Known rows, with every step that occurs:
gudulug > lasituv: |  1 | -2 |  2 | -3 |  0 |  1 |  7 |  2 | -4 |  5 | -2 |  0 | 10 |  5 | -6 | -3 |  2 | -2 |  1 |  2 |  0 | -9 | -4 |
borut > dagen > lasituv > megu > meka: |  18 |   1 |  -8 |   8 | -19 |  -3 | -17 | -14 | -10 | -11 |   3 |  -3 |   1 |  -3 | -15 |  18 |  -1 |   8 | -25 |  -3 |   3 |   5 | -13 |
gudulug > lasituv > meka > megu: |  -3 |  -1 |   2 |  -1 |   1 |   0 |  10 |  -4 |  -5 |  18 |   3 |  -7 |  22 |  -5 | -18 |  -5 |   5 |  -4 |  -7 |   0 |  -2 |   4 |  -1 |
borut > dagen > megu > gudulug > lasituv > meka: |  -5 |  -1 |   0 |  -2 |  -4 |  -1 |  -9 | -17 | -16 |  12 |  -6 |   4 |  16 |   5 | -15 |   7 |   6 | -11 | -19 |  -3 |   1 |   5 |   2 |
megu > borut: |  19 |  -1 |   0 |   9 |   5 |   1 |  -4 |  -9 |   3 | -10 |   7 |  -2 |   0 |   5 |  -1 |  -4 |   0 |  10 |  -2 |  -1 |  -3 |   0 |   1 |
meka > lasituv > borut: | -14 | -11 |   9 |   2 |   3 |  17 |  -2 | -21 |   4 |  -4 |  -5 |  -9 |  -3 |   5 |   1 |  -3 |   2 |  -4 |   1 |  -5 |   1 |  11 |  -8 |
gudulug > lasituv > megu > meka > dagen: |   9 |  -1 |   3 |   5 | -15 |   5 |   5 |  -2 |  -5 |  -1 |  -1 |   1 |  -1 |   1 | -12 |   5 |   2 |  -4 | -16 |   1 |  -4 |  -1 |  -6 |
megu > borut > dagen: |  16 |  -3 |  -7 |  14 |  -1 |  -1 | -15 | -12 |  -4 |  -9 |   4 |  -3 |   2 |   6 | -12 |   3 |   1 |   3 |  -1 |  -4 |  -5 |   4 |  -3 |
borut > dagen: |  -3 |  -2 |  -7 |   5 |  -7 |  -2 | -10 |  -3 |  -6 |   1 |  -3 |  -2 |   3 |   0 | -11 |   7 |   1 |  -7 |   1 |  -2 |  -2 |   4 |  -4 |
dagen > lasituv: |   1 |   0 |   3 |  -2 |  -4 |  -4 |  -3 |   5 |  -6 |  -9 |   3 |  -1 |   5 |   3 |  -3 |   3 |   0 |  10 |  -8 |   0 |   5 |  -1 | -11 |
gudulug > lasituv > borut > dagen > megu > meka: | -10 |  -5 |  -2 |  11 | -17 |  11 | -16 | -33 | -11 |   0 |   1 |  -5 |   1 |  13 |   0 |   5 |   3 |  -7 | -16 |  -4 |   5 |   0 | -13 |
dagen > megu > meka > borut: |   3 |   0 |   6 |  15 |  -3 |   7 | -14 | -26 |   4 |  -8 |   1 |   2 |  -6 |   9 |  15 |   5 |   3 |   4 | -16 |  -6 |   9 |   6 |   4 |
megu > gudulug > lasituv: |  5 |  6 |  9 | -9 |  2 |  2 | 11 |  2 | -3 |  5 | -4 |  2 | 12 |  5 | -9 |  2 |  2 | -6 | -4 |  1 |  0 | -7 |  1 |
gudulug > lasituv > borut > dagen: | -15 |  -7 |  -3 |   2 |  -7 |  12 |  -4 | -16 | -10 |   6 |  -4 |  -9 |  11 |   6 | -14 |   2 |   3 | -11 |   0 |  -2 |  -1 |  -1 | -13 |
gudulug > lasituv > meka > borut > dagen > megu: | -11 | -10 |  -2 |  10 |   1 |   7 | -16 | -28 |  -9 |   9 |  -9 |   0 |  18 |   5 | -13 |   3 |   9 |  -9 | -15 |  -7 |   4 |   8 |   1 |
dagen > lasituv > meka > megu: |  -4 |   0 |   3 |  -1 |  -2 |  -5 |   0 |  -1 |  -7 |   4 |   8 |  -8 |  17 |  -7 | -15 |   0 |   2 |   9 | -15 |  -1 |   3 |  12 |  -8 |
lasituv > megu: |   7 |   1 |  -4 |  -3 |  -3 |   5 |   2 |  -5 |  -1 |   1 |  -2 |   1 |   0 | -11 |   1 |   6 |   0 |   0 | -11 |   0 |  -4 |   1 |   1 |
lasituv > borut > dagen > megu > gudulug: | -21 |   2 |   3 |   0 |  -8 |  12 | -14 | -22 | -11 |   0 |  -6 |  -1 |   1 |   3 |   5 |  12 |   2 | -12 | -15 |  -5 |   1 |  11 |  -3 |
lasituv > megu > gudulug: |  10 |   9 |   2 |  -9 |   1 |   6 |   6 |  -4 |  -1 |   2 |  -4 |   3 |   3 | -11 |  -2 |  10 |   0 |  -3 | -17 |  -1 |  -4 |   2 |   6 |
dagen > megu > gudulug > lasituv > meka > borut: |  -5 |   0 |  12 |  -2 |   9 |  10 |  -2 | -24 |  -3 |   9 |  -8 |   4 |  18 |   5 |  -4 |   0 |   8 |  -5 | -21 |  -5 |   6 |   5 |   9 |
lasituv > meka > megu > borut: |  14 |  -1 |   0 |  10 |   7 |   0 |  -2 | -15 |   2 |   2 |  12 | -10 |  12 |  -4 | -13 |  -6 |   3 |   8 |  -8 |  -3 |  -5 |  12 |   4 |
meka > dagen > megu > gudulug > lasituv > borut: | -30 |   0 |  17 |  -5 |  -7 |  16 |   5 |  -7 | -10 |   4 |  -8 |   2 |   4 |  10 |   6 |   2 |   4 | -14 | -13 |  -1 |  -1 |   4 |  -7 |
dagen > megu > gudulug > lasituv > borut: | -17 |   2 |  12 |  -8 |  -2 |  16 |   4 | -18 |  -8 |   6 |  -4 |   1 |   8 |   8 |  11 |   2 |   3 |  -8 | -15 |  -1 |   4 |  -2 |  -4 |
gudulug > lasituv > meka > megu > borut > dagen: |  13 |  -5 |  -4 |  12 |   0 |  -1 |  -5 | -16 |  -9 |   7 |   8 | -11 |  24 |   1 | -30 |  -3 |   5 |  -1 |  -7 |  -4 |  -7 |   7 |  -4 |

Rows:
|   2 |  -2 |   4 |   0 |   8 |   8 |  -7 | -21 |  -4 |  10 | -10 |  -4 |  24 |   3 | -30 |   6 |   8 | -12 | -10 |  -6 |   1 |   8 |   6 |  megu > gudulug > lasituv > meka > borut > dagen
|  -8 |   2 |   8 |   3 |   0 |  10 |  -9 | -16 |  -8 |   3 | -12 |   4 |  16 |   8 |  -3 |  12 |   7 | -13 | -13 |  -6 |   2 |   3 |   1 |  meka > borut > dagen > megu > gudulug > lasituv
|  -3 |   6 |  10 |  -7 |  -1 |   4 |   5 |  -4 |  -8 |   5 |  -5 |   8 |   9 |   7 |   7 |   4 |   3 |  -5 | -13 |   0 |   2 |  -6 |   1 |  dagen > megu > gudulug > lasituv
| -13 |  -3 |   5 |  -3 |  -4 |  10 |  -4 | -11 |  -6 |  -7 |   4 |  -8 |   4 |   4 |   0 |   1 |   0 |   8 |  -8 |  -1 |   6 |   2 | -16 |  dagen > lasituv > borut
| -11 |   1 |   3 |  -5 |  -4 |  13 |   0 | -16 |  -9 |   6 |  -6 |  -7 |  14 |   5 | -16 |   7 |   3 | -15 |  -5 |  -2 |  -1 |   0 |  -8 |  megu > gudulug > lasituv > borut > dagen
| -15 |   5 |   7 |  -5 |  -7 |  13 |   7 | -10 | -10 |  12 |  -2 | -13 |  21 |  -1 | -16 |   7 |   3 | -16 |  -6 |  -4 |  -4 |   7 |  -9 |  meka > megu > gudulug > lasituv > borut > dagen
|  -2 |  -2 |  -3 |   3 | -10 |  -6 | -13 |   1 | -11 |  -8 |   0 |  -2 |   8 |   3 | -14 |  11 |   1 |   4 |  -7 |  -2 |   2 |   4 | -14 |  borut > dagen > lasituv
|   0 |  -8 |   4 |   2 |  11 |   8 |   1 | -20 |   2 |  10 |  -5 |  -4 |  19 |   2 | -17 |  -6 |   7 |  -2 |  -6 |  -3 |   4 |   2 |   4 |  gudulug > lasituv > meka > borut
|  18 |   2 |   0 |  10 |  -2 |  12 |  -7 | -24 |   9 |  -6 |  -1 |  -3 |  -2 |  -6 |   1 |   9 |   2 |   3 | -18 |  -5 |   3 |   5 |   5 |  lasituv > megu > meka > borut
|  -3 |  -4 |   0 |   8 |  -2 |   2 | -16 |  -8 |  -5 | -10 |  -5 |  -4 |  12 |   4 | -13 |  12 |   4 |   4 |  -7 |  -6 |   5 |   8 | -11 |  meka > borut > dagen > lasituv
|   5 |  -1 |  -8 |   1 | -13 |  -1 | -11 |  -3 | -13 |  -5 |  -2 |  -1 |   7 |  -8 | -13 |  16 |   1 |   4 | -19 |  -3 |  -1 |   5 | -13 |  borut > dagen > lasituv > megu
|  16 |   0 |   3 |   8 |   3 |  -4 |  -3 | -10 |  -4 |  -5 |  14 | -10 |  16 |  -1 | -16 |  -3 |   2 |  18 | -15 |  -3 |   0 |  12 |  -7 |  dagen > lasituv > meka > megu > borut
| -11 |  -9 |   4 |   1 |  -1 |   1 |   4 |   2 |  -7 |  10 |  -4 |  -1 |  10 |   4 | -23 |  -6 |   5 |  -8 |  -4 |   2 |  -3 |   5 |  -2 |  gudulug > lasituv > meka > dagen
| -15 | -14 |   3 |   7 |  -3 |  15 | -13 | -22 |  -3 |  -3 |  -8 | -11 |  -1 |   6 | -10 |   4 |   3 | -10 |   1 |  -8 |  -2 |  15 | -12 |  meka > lasituv > borut > dagen
|  -7 |  -1 |  11 |  -5 |   1 |   2 |   8 |   3 |  -7 |   9 |  -7 |   1 |  13 |   4 | -25 |  -2 |   5 | -12 |  -9 |   1 |  -4 |   7 |   3 |  megu > gudulug > lasituv > meka > dagen
|  14 |  -6 |   8 |  10 |  -3 |   3 |  -7 | -15 |   7 | -11 |   1 |  -4 |  -8 |   9 |  -4 |   1 |   1 |   3 |  -5 |  -4 |   3 |   9 |  -3 |  megu > meka > lasituv
|  23 |  -2 | -11 |  12 |  -4 |   3 | -12 | -17 |  -5 |  -7 |   2 |  -2 |   3 |  -6 | -11 |   9 |   1 |   3 | -12 |  -4 |  -9 |   4 |  -2 |  lasituv > megu > borut > dagen
| -24 | -14 |   4 |  10 |  -7 |  15 | -18 | -28 |  -7 |  -3 |  -8 |  -5 |  -3 |   8 |   6 |   6 |   4 | -10 |  -8 |  -9 |   1 |  17 | -11 |  meka > lasituv > borut > dagen > megu
|  21 |   4 |  -1 |   3 | -14 |   0 |  -7 | -11 |  -4 | -12 |   6 |  -1 |  -2 |  -3 |  -3 |  11 |  -2 |  14 | -25 |  -1 |   5 |   1 | -10 |  dagen > lasituv > megu > meka
|   8 |  -1 |  -2 |  -5 |  -3 |   6 |   9 |  -3 |  -5 |   7 |  -4 |   1 |  10 |  -7 |  -6 |   3 |   2 |  -2 | -10 |   1 |  -3 |  -8 |  -3 |  gudulug > lasituv > megu
|  -9 |  -9 |  10 |  12 |  -7 |  16 | -14 | -36 |   1 |  -9 |   0 |  -5 | -13 |  13 |  14 |   0 |   2 |   1 | -15 |  -6 |   7 |  13 |  -9 |  dagen > megu > meka > lasituv > borut
|  10 |  -2 |   1 |  12 |   1 |   2 | -10 | -15 |  -2 | -10 |   6 |   4 |  -4 |   8 |  14 |  -1 |   1 |   9 | -10 |  -3 |  -1 |   1 |   1 |  dagen > megu > borut
|   6 |   2 |   1 |  10 | -10 |   0 | -12 | -16 |  -2 |  -6 |   5 |   4 | -10 |   7 |  15 |   4 |   0 |   4 | -15 |  -1 |   6 |   2 |   0 |  dagen > megu > meka
|  10 |  -1 |   1 |  15 |  -9 |   2 | -21 | -19 |  -2 | -16 |   1 |  -7 |   5 |   9 | -14 |  13 |   2 |   8 | -14 |  -7 |   9 |   8 | -11 |  megu > meka > borut > dagen > lasituv
|   9 |  -1 |  -3 |  17 |  -5 |   4 | -19 | -23 |   3 |  -7 |  -1 |  -6 |  -1 |   6 | -11 |  10 |   3 |  -2 |  -6 |  -7 |   4 |   9 |   0 |  megu > meka > borut > dagen
| -13 |  -5 |  -2 |  12 |  -2 |   7 | -20 | -18 |  -4 |  -2 |  -7 |   2 |   3 |   4 |   6 |  10 |   5 |  -6 |  -8 |  -8 |   3 |  10 |   0 |  meka > borut > dagen > megu
|  -6 |   4 |   5 |  -2 |  -7 |   1 |  -6 |  -6 | -14 |   5 |  -8 |   6 |  12 |   8 |  -4 |  11 |   4 | -12 | -13 |  -2 |   0 |  -1 |  -2 |  borut > dagen > megu > gudulug > lasituv
|   9 |   7 |  -1 |  -6 | -10 |   0 |  -8 |  -2 | -12 |  -5 |  -5 |   1 |  11 |  -8 | -15 |  20 |   1 |   1 | -23 |  -3 |  -1 |   6 |  -8 |  borut > dagen > lasituv > megu > gudulug
| -25 |  -6 |  -4 |   7 | -11 |  11 | -17 | -24 | -11 |   1 |  -3 |  -3 |  -2 |   4 |   8 |   7 |   2 |  -8 | -10 |  -5 |   1 |   9 |  -9 |  lasituv > borut > dagen > megu
|  22 |   2 |  -3 |   2 |  -9 |   4 |   3 | -14 |  -2 |   1 |   2 |  -1 |   4 |  -2 |  -7 |   4 |   1 |   2 | -17 |   1 |   0 |  -7 |  -3 |  gudulug > lasituv > megu > meka
|   2 |  -4 |   0 |  -2 |   0 |  -5 |  -6 |  -7 |  -6 |  -2 |   4 |  -3 |  10 |   0 | -14 |  -1 |   2 |  11 | -14 |   0 |   6 |   6 |  -6 |  dagen > lasituv > meka
|   7 |   5 |   4 |  -1 |  -3 |   8 | -10 | -11 |  -5 |  -8 |  -8 |  -2 |  14 |  -7 | -14 |  22 |   4 |   0 | -23 |  -7 |   1 |  11 |  -5 |  meka > borut > dagen > lasituv > megu > gudulug
|  12 |   1 |   4 |  12 |   1 |   8 |  -9 | -19 |   9 |  -8 |   1 |  -4 |  -3 |   6 |   0 |   3 |   2 |   4 |  -6 |  -5 |   7 |   4 |   3 |  megu > meka > borut
| -22 |  -7 |   4 |   6 |  -5 |   0 |  -9 |  -5 |  -9 |   5 |  -3 |   5 |  -3 |   3 |   0 |  -1 |   4 |  -5 | -15 |  -1 |  -1 |  14 |   3 |  lasituv > meka > dagen > megu
|   3 |  -8 |   2 |  17 | -13 |   1 | -24 | -24 |  -5 | -11 |  -4 |   0 |  -9 |  12 |   1 |  10 |   3 |  -4 | -13 |  -8 |   3 |  14 |  -7 |  borut > dagen > megu > meka > lasituv
